Each row comes from the steps of one walk. Every step used is in the known rows, and no mark comes twice. Write the walk behind each row, first mark first.
In the rows, 128 means zero.
Known rows:
luvez -> voma -> feses -> buki -> vulagu: [ 99 121 105 142 135 104 116 107  51  82 206  97 153 180 196  95 139  89
  86 123 134 156 132 125 159 137]
buki -> vulagu: [113 122 134 127 131 123 131 121  95 109 164 115 163 152 139 127 132 109
  95 132 135 141 119 134 151 107]
gabin -> tiso -> vulagu -> buki -> fezof: [ 92 105 138  93 127 118  97 145 110 121 203  92 140 146 164 143 155  81
 103 104 135 125 184 123 133 131]
voma -> feses -> buki: [101 131 107 131 144 117 121 118  79 132 190 109 135 159 184 111 133 128
 107 129 133 133 141 129 151 117]
buki -> vulagu -> robofeb -> voma -> luvez: [ 95 110  82 138 134  96 140 120  84  60 182 109 168 175 150 105 149  39
  72  99 158 181  45 131 130 120]
robofeb -> voma -> feses -> buki: [ 88 129  87 148 143 109 120 111  70 115 192 118 140 165 185  91 134 109
 106 122 138 153 131 134 151 138]
nifig -> tiso: [127 128 136 144 134 146 130 137 113 150 147 121 166 124 129 141 122 122
 147 112 126 112 112 123 157 102]
pezuder -> fezof -> buki -> feses -> voma -> luvez -> vulagu -> tiso: [ 79 155 118 134 137  83 132  80  56  82 202 104 170 176 183  98 153  99
  62  98 137 184  93 138 180 134]
tiso -> nifig: [131 124 126 133 122 136 130 136 136 153 165 123 141 137 133 135 112 125
 122 137 134 108 137 123 120  91]
luvez -> voma -> feses: [ 99 112  92 145 134 103 132 121  94 106 183 113 145 152 166 103 137 104
 144 120 131 127 127 127 135 127]
pezuder -> fezof -> buki -> vulagu: [109 159 155 109 117 122 134  92  77 141 184 118 152 153 162 119 145 133
  73 140 110 144 163 136 168 102]
robofeb -> voma -> feses -> buki -> vulagu: [ 93 125 100 144 146 100 115 101  50  86 193 108 154 179 187  92 139  89
  77 123 139 177 122 135 159 143]
buki -> fezof: [ 91 128 110 121 123 119 119 125 102 140 176 128 139 135 138 114 136 118
 106 138 130 108 160 134 158 117]
robofeb -> voma -> luvez: [ 96 128  77 149 135 118 138 131 111  95 170 116 160 147 139 104 137  78
 117 109 146 158  71 138 141 122]
voma -> luvez -> vulagu: [102 120 102 133 143 107 131 137 109  94 172  98 166 157 142 117 122  82
 110 122 146 152  94 126 137 112]
gabin -> tiso -> vulagu -> robofeb -> voma: [ 98  89 113 119 133 102 126 141 123  84 172 107 157 154 149 137 151  66
 120  97 158 148 112 122  94 118]
luvez -> voma: [101 122 105 143 118 128 134 130 108 114 173 121 156 146 148 110 130 109
 132 123 132 121 126 127 142 119]
pezuder -> fezof: [108 146 121 131 126 134 146 117 114 163 161 131 138 129 142 116 136 150
 112 142 123 113 160 135 157 112]
fezof -> buki: [102 144 141 111 119 128 128 116  99 143 179 121 153 148 155 129 128 132
 113 131 117 127 139 133 145  90]
pezuder -> fezof -> buki -> vulagu -> robofeb -> voma -> feses: [ 88 135 112 120 132  74 139  76  50 106 202 121 143 179 192  95 160  84
  68 120 124 170 132 132 142 126]
feses -> voma -> luvez -> vulagu: [ 94 128 103 142 146  99 140 127  89  78 174 106 172 167 151  98 132  75
  90 125 160 177  84 134 152 125]
pezuder -> fezof -> buki -> feses: [ 93 157 132 112 125 111 135  87  87 159 186 129 143 145 178 109 144 154
  81 133 112 129 157 134 162  96]
nifig -> tiso -> vulagu: [136 118 147 137 153 129 109 144 121 120 148 112 169 128 135 138 127 111
 137 115 127 124 119 112 130 111]
robofeb -> voma -> feses -> buki -> fezof: [ 71 131  75 140 138  95 104 104  55 115 205 121 129 162 186  81 142  96
  89 128 134 141 164 135 168 151]
nifig -> tiso -> vulagu -> robofeb: [130 104 138 131 151 115 117 143 114 112 159 115 164 143 145 140 133  89
 121 102 137 123 101 103 112 107]

Write each row's walk:
[117 121 109 156 134 108 104 105  64  86 201  99 147 180 174 115 128  82
  91 100 137 161 110 131 146 145]
robofeb -> voma -> feses -> buki -> vulagu -> tiso -> nifig
[ 87 116 113 120 135  70 130  88  51  82 203 114 155 189 186 105 150  64
  82 110 134 177  99 130 128 119]
fezof -> buki -> vulagu -> robofeb -> voma -> feses
[ 93 117  88 147 146 100 133 115  93 109 171 124 144 149 159  99 136 102
 136 121 136 145 117 137 134 133]
robofeb -> voma -> feses
[ 92 106  90 134 160  75 105 117  71  79 202 110 138 183 201  90 146  75
  81 112 148 165 120 113 107 143]
tiso -> vulagu -> robofeb -> voma -> feses -> buki
[ 88 142 109 122 122 129 107 120  79 144 193 121 135 151 165 106 134 123
  78 138 131 115 175 131 174 122]
feses -> buki -> fezof
[ 90 127 104 122 125  90 134 105  68  65 200 107 171 187 168 109 151  42
  61  98 144 186  55 130 132 107]
fezof -> buki -> vulagu -> robofeb -> voma -> luvez
[ 89 113  92 138 126 109 140 123 100 112 170 133 152 159 149 109 136  87
 106 113 148 141 100 131 125 119]
vulagu -> robofeb -> voma
[119 106  94 151 157 100 118 144 110  72 166 108 175 151 146 116 144  39
 115  81 152 162  45 108 111 123]
nifig -> tiso -> vulagu -> robofeb -> voma -> luvez
[ 77 139 116 126 145  76 129  95  63  76 199 106 178 183 187  93 139  82
  59 117 149 193  82 130 157 110]
fezof -> buki -> feses -> voma -> luvez -> vulagu
[ 84 120  99 152 149  86 127 108  74  52 184  99 179 174 161 104 141  76
  83  90 159 183  50 137 165 140]
buki -> feses -> voma -> luvez -> vulagu -> tiso
[ 84 145 132 123 132 100 134  89  69 119 187 131 162 162 182 102 143 128
  71 126 134 159 114 135 164 102]
fezof -> buki -> feses -> voma
[132 112 136 121 110 147 138 147 150 156 165 104 143 128 128 166 123 117
 147 118 143 104 144 126 117  80]
gabin -> tiso -> nifig
[110 121 142 119 143 122  87 140  94 131 189 108 153 141 160 126 138  83
 106 104 120 122 160 109 149 141]
nifig -> tiso -> vulagu -> buki -> fezof
[101 120 108 151 128 110 107 105  46  65 207  90 157 185 188 110 144  87
  99  94 130 153 111 130 167 153]
luvez -> voma -> feses -> buki -> vulagu -> tiso
[107 118 138 112 145 122 106 140 110 116 188 107 149 159 169 123 136 103
  99 116 131 139 143 118 120 130]
tiso -> vulagu -> buki
[126 114 135 139 125 122 114 134 120 117 172 103 156 155 128 144 104 106
 127 116 137 120 130 123 123 118]
luvez -> vulagu -> tiso -> nifig
[ 92 119 127 105 139 108  89 134  97 119 204 110 138 155 170 111 144  91
  81 124 128 129 175 119 137 141]
tiso -> vulagu -> buki -> fezof
[ 85 147 109 126 137  96 138  97  75  95 195 116 167 167 183  99 152  97
  67 111 143 177  68 136 162  99]
fezof -> buki -> feses -> voma -> luvez
[132 123 130 140 117 142 122 135 131 137 168 115 144 139 123 149 116 123
 135 108 132 104 116 129 128 107]
vulagu -> tiso -> nifig
[108 123 121 144 168 103 111 128  82  81 191  99 179 161 188 106 154  61
  78  78 149 185  59 112 151 136]
nifig -> tiso -> vulagu -> buki -> feses -> voma -> luvez
[ 87 122 118 121 135 119 122 116  92 136 193 117 149 160 180 117 136 117
  88 106 133 137 122 128 151 118]
vulagu -> buki -> feses
[107 117 102 155 142  88 125 115  95  69 188  99 171 174 156 114 126  70
  83  96 162 171  59 127 143 127]
buki -> feses -> voma -> luvez -> vulagu -> tiso -> nifig
[ 89 128 113 140 140 106 140 105  86 114 169 134 158 152 164  98 141 126
  84 126 149 152 104 138 161 116]
buki -> feses -> voma
[ 80 131  95 136 142 105 135 114  78  98 204 109 160 172 190  93 155  80
  63  94 157 179  67 134 166 128]
vulagu -> buki -> feses -> voma -> luvez
[ 75 108  85 138 151  64 142 109  74  62 191 110 172 187 178  91 143  57
  54 106 174 187  51 125 138 120]
buki -> feses -> voma -> luvez -> vulagu -> robofeb
[ 91 117  89 157 137 105 122 127  94  58 174  98 177 164 135 112 129  60
 121  88 148 170  62 137 143 148]
robofeb -> voma -> luvez -> vulagu -> tiso
[ 63 123  78 131 134  91 107 127  71  85 214 101 157 178 168  85 138  35
  77 105 146 172 124 130 157 161]
robofeb -> voma -> luvez -> vulagu -> buki -> fezof
[ 81 130 117 112 120 125 111 126  89 148 201 119 135 151 163 115 140 102
  89 120 127 117 168 132 163 133]
vulagu -> buki -> fezof
[ 95 126  91 146 132 113 121 116  70 109 204 107 141 168 195  95 136 109
 116 122 132 135 139 123 151 132]
luvez -> voma -> feses -> buki
[130 122 130 140 133 118 105 112  75 105 201  91 142 175 173 136 126 102
  91 108 133 141 122 125 145 124]
voma -> feses -> buki -> vulagu -> tiso -> nifig
[ 85 164 132 124 128 102 144  77  69 146 187 136 149 154 187  93 154 148
  61 136 124 155 146 139 179 110]
pezuder -> fezof -> buki -> feses -> voma
[ 94 106  95 128 141  93 138 134 103  86 182 100 163 172 150 119 130  62
  93 111 158 154  77 120 118 109]
voma -> luvez -> vulagu -> robofeb
